Each row was made from one path, in order. Every step used is in the known rows, and no mark comes twice. Write each row's path.
In the rows, zero is written as 128.
Known rows
nede, kide, nirik, rotus, relazap, bagefu: [112 109  71 126 131 164 186 112 144  76 202 114 133  71 129 136 181 102
 105 128 168  82 138]
tutam, vevek, nirik, kide, nede: [127  99  98 131 124 151 191 122 170  63 167 117 108 125 147 128 172 111
  99  60 107  84 153]
tutam, vevek, nede, kide, nirik: [134 121  82 122 128 121 204 133 130  98 167 122 127 111 142 128 178 131
 129 104 132  81 145]
vevek, nirik, rotus: [119  95 125 129 134 126 170 120 151  83 174 122 117 122 137 133 165 128
  95 101 128 138 162]
tutam, kide, nede: [117 111  89 122 125 155 203 111 156 105 159 117  98  95 156 141 167 131
 113  75 125  91 157]
tutam, vevek, nede, kide, nirik, rotus, relazap: [117 126  91 128 134 126 190 122 130  93 181 118 139 109 132 130 204 107
 109 131 131  87 133]
bagefu, relazap: [134  95  72 118 124 143 179 125 123 114 152 127 134  96 148 146 167 132
 138  91 137 117 154]
kide, nede, vevek, nirik, rotus: [103  54 105 132 124 134 166  96 153  74 179 123 106 122 137 148 161 110
 112  84 127 100 180]
rotus, relazap: [128  75 106 122 139 161 183 121 132 104 166 121 112  90 139 148 145 124
 114 108 132 141 139]
tutam, vevek, nirik, kide: [138 112 112 128 133 133 195 139 158  67 166 123 122 134 142 121 163 124
  89  85 106 100 141]
kide, nede, vevek: [118  58  79 123 120 157 191 100 142  93 163 127  94 105 145 158 146 125
 126  83 127  87 166]
nirik, rotus, relazap, bagefu: [122 107 108 125 131 172 182 105 145  83 189 117 134  75 136 143 149 110
  88 118 139 119 149]
nede, kide, nirik, vevek: [132 112  52 120 116 148 200 147 141  81 183 128  93 118 141 141 181 133
 101 123 143  80 151]
relazap, bagefu: [139 100 100 118 127 168 196 118 144  88 171 122 121  78 147 142 123 134
 110  92 142 115 158]
vevek, nede, kide, nirik: [120 104  91 122 132 128 178 137 133 106 177 118 126  99 137 136 173 132
 140 108 145 105 160]
vevek, nede, kide, nirik, rotus, relazap, bagefu: [108 113 101 126 134 151 168 116 139  88 210 110 156  66 128 138 176 101
 119 126 155  94 162]
bagefu, relazap, rotus: [137 105  78 118 141 148 184 127 113 125 157 121 151  80 149 152 148 139
 123  66 143  93 160]
vevek, tutam, kide: [119 125 118 121 143 118 186 137 150 114 172 126 106  85 143 128 168 143
 116  76 124 101 160]
vevek, nede, kide: [126  70 110 116 127 123 184 143 125 123 188 127 127 107 139 137 144 138
 140 116 123 130 167]
nede, kide, nirik: [124 100  62 122 131 140 197 132 139  92 170 122 105 101 137 135 175 135
 125 109 161  91 137]
rotus, relazap, bagefu: [134  78 107 120 133 179 188 113 137  90 185 119 128  61 141 147 124 115
 112 101 145 126 150]
vevek, tutam, kide, nirik, rotus, relazap, bagefu: [103 165 109 131 148 146 168 112 163  79 194 111 136  45 133 128 203 104
  96  85 157  70 152]

Write each row's path
[ 92  65 110 134 136 134 174  96 152  80 195 117 126 102 135 146 177  92
 109  90 125  93 167]	tutam, kide, nede, vevek, nirik, rotus, relazap
[108  61 100 128 132 128 188 109 154  86 181 122 112 104 145 144 147 117
 129  63 129  90 174]	tutam, kide, nede, vevek, nirik
[112  81 110 131 127 159 165 124 172  71 178 114 106 115 141 135 169 113
 108  64 118 106 169]	vevek, nirik, kide, nede
[114 127  66 125 127 134 192 122 143  85 171 122 109 116 133 131 200 130
 104 127 155  83 134]	nede, kide, nirik, rotus
[ 98  37 111 136 132 145 159  90 147  77 192 119 114 104 131 153 162  93
 115  91 131 113 170]	kide, nede, vevek, nirik, rotus, relazap
[119 154  86 130 133 149 182 111 152  77 149 116 106 114 140 137 201 132
  90 109 146  94 138]	kide, nirik, rotus
[110 134  94 127 148 114 183 126 149  91 167 125 112  85 135 134 188 132
 127  72 144  59 157]	nede, vevek, tutam, kide, nirik
[135 108 108 120 123 139 174 147 148  98 181 134  87 107 142 141 164 140
  97  94 111 109 178]	nirik, vevek, tutam
[131 110 117 128 131 119 194 120 148  76 164 125 116 135 142 125 168 127
  85  96 117 115 145]	tutam, vevek, nirik, rotus
[139  90  98 116 123 115 209 140 122 116 175 130 129 121 143 132 145 135
 127 114 109 106 152]	tutam, vevek, nede, kide
[125  95 120 128 137 139 169 144 160  73 176 119 119 122 136 128 159 126
 100  85 118 123 158]	vevek, nirik, kide
[122  71 111 122 137 121 172 124 134 103 175 136 102  97 133 144 146 136
 129  86 125 100 170]	nede, vevek, tutam
[115  87  80 126 120 166 185 110 156  78 167 122 101 121 140 149 164 117
 108  87 111  65 161]	nirik, kide, nede, vevek
[123 156  84 124 141 142 202 124 152  88 149 115 112  95 149 133 186 139
 106  86 147  83 135]	tutam, kide, nirik
[126  86 121 131 138 131 185 113 141  76 175 122 127 117 137 131 169 107
  87 105 119 128 136]	tutam, vevek, nirik, rotus, relazap
[119 124  94 122 119 144 186 133 164 101 183 125  83  96 152 140 185 130
 100  66 107  70 187]	nirik, vevek, tutam, kide, nede
[113  30 102 129 127 140 172 105 148  81 178 125 102 105 141 152 138 114
 134  67 132 108 181]	kide, nede, vevek, nirik
[122 132  91 126 130 143 192 115 136  81 197 114 157  78 134 130 181  99
 109 123 141  73 144]	tutam, vevek, nede, kide, nirik, rotus, relazap, bagefu
[112  72 133 132 141 136 161 116 143  85 187 118 122 103 132 138 167 109
  99 109 133 151 152]	vevek, nirik, rotus, relazap
[ 96  67 108 133 132 152 178  89 160  67 212 114 140  70 136 147 153  83
 108  81 137  79 179]	tutam, kide, nede, vevek, nirik, rotus, relazap, bagefu
[125  45 113 125 135 121 178 123 135  82 178 131 117 115 135 145 127 128
 123  89 134 127 169]	nede, vevek, nirik
[112  88  82 122 125 145 204 103 147  97 164 125 105 101 149 151 155 126
 118  79 123  70 162]	tutam, kide, nede, vevek
